What can hang from each mark:
C: F H R
Y: C H S
S: W
R: C F H Y
W: S
F: H
H: F Y
G: Y

Every row comes from one small tree of marks. The marks that hang from a mark follow it in brackets, in alphabetical order. Every link used is in the known rows. Which tree was each row made from?
(in the rows, 128 means zero)
Known rows:
C(F H R): [157 156 143 164 158 142  74 145  64 164 102 109 195  97 137 130 145 173
 131 130 155 136 144 149]
Y(H): [146 113 158 143 140 125  86 140 119 155 122 115 134  94 140 133  89 180
 136 128 162 137 168 158]
F(H(Y(C))): [135 143 147 192 123 142  80 133  82 157 137 111 134  64 128 159 124 172
 129 132 162 135 180 159]
C(H(F Y(S))): [163 128 142 199 127 110  78 142  82 178 136 132 142  81 123 145  91 161
 126 116 167 136 177 145]
C(H(F)): [157 123 148 162 140 139  80 143  82 163 114 111 149  46 137 135 104 174
 129 125 178 141 161 147]
S(W): [155 127 172 146 145 122  78 130 133 159 132 123  73 115 126 134  94 186
 140 129 170 143 156 157]
C(F R(H Y)): [130 128 126 162 160 126  59 144  59 157  82 129 150  99 130 153 138 170
 150 118 150 141 131 154]
C(R(H)): [143 124 139 159 161 138  73 146  84 152 123 133 132 102 120 134 104 174
 143 126 161 145 150 151]
R(C(H)): [143 127 160 148 131 146 111 148  82 159 112 114 144  92 134 146 126 176
 120 145 158 144 138 147]
R(Y(C(F H))): [130 140 147 164 131 139  95 132  66 166  90  95 182  76 150 147 158 173
 123 132 154 129 142 153]
C(F R): [151 143 158 150 149 128  60 146  81 159 101 122 166  71 131 135 130 182
 131 128 160 140 143 160]
Y(C S): [139 115 185 161 116 116  97 133 120 160 137 122 131  96 124 130  96 174
 113 136 169 139 168 157]
G(Y(H S(W))): [144 121 167 180 141 101  72 133 189 161 161 115  82 154 129 142  94 167
 139 116 150 133 181 136]
C(R(F H(Y))): [130 118 108 177 151 113  51 157  58 157 115 139 116  80 119 158 106 168
 150 111 150 135 175 147]
F(H): [144 131 166 160 139 144  74 133 121 152 116 116 127  69 123 145 112 179
 143 130 175 147 169 162]
H(Y): [158 131 165 163 137 121  79 139 101 165 146 137  98  65 122 148  95 180
 133 119 166 139 158 167]
R(F(H) Y): [114 111 142 163 136 126  52 137 102 153  84 117 110  47 124 169 124 173
 161 114 170 140 177 164]
F(H(Y(C(R)))): [135 161 128 205 138 151  64 143  60 156 139 120 151  75 126 157 136 167
 134 136 158 132 182 153]
Y(S(W)): [159 121 182 159 138 102  81 127 143 166 136 134  78 147 116 130  82 177
 134 126 168 144 164 152]
C(H R): [159 148 144 166 163 151  85 145  79 162 130 121 164  97 128 128 122 172
 134 135 162 138 157 150]
W(S): [155 122 186 144 142 123 110 143 152 160 137 119 122  98 113 138  79 178
 131 133 164 155 125 161]
G(Y(H)): [139 122 164 161 144 129  72 144 161 154 154 107 120  69 135 145 107 176
 137 115 157 135 168 151]
R(H(F) Y(S)): [128  90 139 177 133 104  68 138  93 163 101 141 103  84 119 153  84 164
 142 110 171 146 161 147]
G(Y(C)): [133 128 180 165 131 137  83 140 143 154 160 106 109  35 130 146 123 179
 118 124 163 135 158 155]
G(Y): [147 123 184 160 143 134  69 141 158 157 155 120  92  44 121 146 113 181
 135 113 166 142 151 158]
Y(C H(F) S): [131 104 148 174 111 108  80 143 101 161 120 109 159  90 145 136  84 166
 115 132 166 133 190 141]
G(Y(H(F))): [138 113 149 172 139 122  56 148 139 156 140 108 119  37 142 149  99 173
 139 109 166 136 175 143]
C(F H(Y(S))): [163 145 157 186 128 109  88 134  90 178 120 123 174 120 130 144 122 165
 125 117 149 133 159 151]
R(H): [141 108 158 145 145 129  90 138 107 153 119 128 115  89 122 137  93 179
 141 123 166 147 150 154]

Which tree is each row?
[140 118 153 192 106 103  73 142  83 171 141 131 124  54 125 150  87 167
 112 124 171 134 179 150] : H(F Y(C S))
[157 113 159 189 122  96  63 143  97 173 136 145 106  59 119 150  75 169
 127 113 174 142 173 158] : H(F Y(S))
[132 118 147 192 118 102  54 139 107 163 116 131 117  81 113 163 103 165
 147 111 164 139 198 154] : R(F(H(Y(S))))
[165 140 137 204 135 104  78 134  95 180 139 129 101 129 124 143  91 162
 135 118 163 134 180 135] : C(H(F Y(S(W))))
[115 102 150 178 125 109  52 135 113 158  90 127 115  82 115 163 115 166
 154 113 169 141 187 160] : R(F(H) Y(S))
[160 124 153 191 127  89  57 136 107 175 141 143  61 111 117 149  73 169
 135 113 170 140 176 147] : H(F Y(S(W)))
[141 114 174 175 135 110  75 139 174 159 157 117 122 107 127 141  97 167
 133 114 154 135 181 146] : G(Y(H S))
[143 146 158 154 128 143 105 135  76 163  99  90 202  76 150 133 146 177
 111 137 156 131 149 150] : Y(C(F H))
[133 136 157 205 113 126  81 131 102 163 142 121 136  99 119 155 115 163
 124 130 162 137 191 153] : F(H(Y(C S)))
[147 158 140 207 135 117  40 139  78 165 113 130 175 111 117 155 136 162
 144 120 152 139 175 152] : C(F(H(Y(S))) R)
[126 124 159 168 131 133  86 141 144 152 157  94 130  68 144 147 118 174
 121 127 152 128 174 148] : G(Y(C H))
[140 105 158 184 130 103  57 146 155 162 143 115 123  68 132 146  89 164
 132 109 164 136 185 138] : G(Y(H(F) S))
[162 137 132 185 138 129  76 144  62 172 130 123 135  50 133 147 105 170
 130 117 169 135 165 148] : C(H(F Y))
[147 146 161 173 123 114 101 125 103 170 111  96 163 162 142 129 134 168
 115 138 150 132 162 136] : Y(C(F H) S(W))
[148 143 161 192 119 108  60 131 102 167 109 127 158 101 120 156 123 167
 139 116 156 141 174 155] : C(F(H(Y(S))))
[137 128 183 184 128 112  82 130 173 163 169 113  77 119 121 143 114 170
 120 124 158 134 170 142] : G(Y(C S(W)))
[140 142 171 188 122 125  91 135 129 167 131  93 189  90 136 141 157 163
 109 123 146 130 159 136] : G(Y(C(F H) S))
[117 124 143 154 125 122  84 136  83 158  88  95 174  87 158 153 134 175
 126 132 147 126 158 157] : R(Y(C(F) H))
[113 124 138 189 125 124  56 146  83 152 105 113 166  88 121 147 129 162
 134 133 162 134 201 145] : Y(C(R(F(H))) S)
[152 118 163 161 135 100  84 129 149 162 133 122 104 175 131 128  77 173
 137 129 158 136 181 144] : Y(H S(W))
[110  86 160 155 109  92  79 150  97 162  86 137  98  90 118 173 108 170
 132 126 158 142 153 158] : R(C F Y(S))
[131 133 128 207 135 107  38 149  79 163 118 138 134  94 108 160 114 159
 150 114 157 137 204 150] : C(R(F(H(Y(S)))))
[147 130 148 189 124 118  92 132  92 170 128 106 130 124 138 131 102 164
 118 137 169 133 181 130] : Y(C(H(F)) S(W))
[147 135 164 190 120 101  87 129 109 171 157 131  80 143 121 145  94 171
 119 130 159 132 176 151] : H(Y(C S(W)))
[117 123 161 175 112 117  75 138  91 160  65 121 154 103 126 176 146 166
 136 133 153 149 143 154] : R(C(F(H)) Y(S))
[145  99 155 167 124 102  69 143 122 163 116 121 137  92 136 134  71 169
 130 122 171 139 184 145] : Y(H(F) S)
[113  99 125 169 128 128  80 141  64 156 100 117 118  47 136 158 106 170
 131 124 170 139 154 147] : R(H(F) Y(C))
[132 111 168 165 124 102  91 137 114 166 112 138  59 156 117 163 105 172
 130 135 156 146 139 152] : R(C Y(S(W)))
[133 118 128 183 148 115  65 147  74 169 103 131 150 115 121 145 125 158
 146 119 157 132 178 148] : C(H R(F Y(S)))
[118  99 134 183 109  94  82 144  84 162 123 128 120 101 124 158  94 163
 128 115 151 132 187 144] : R(F H(Y(C S)))
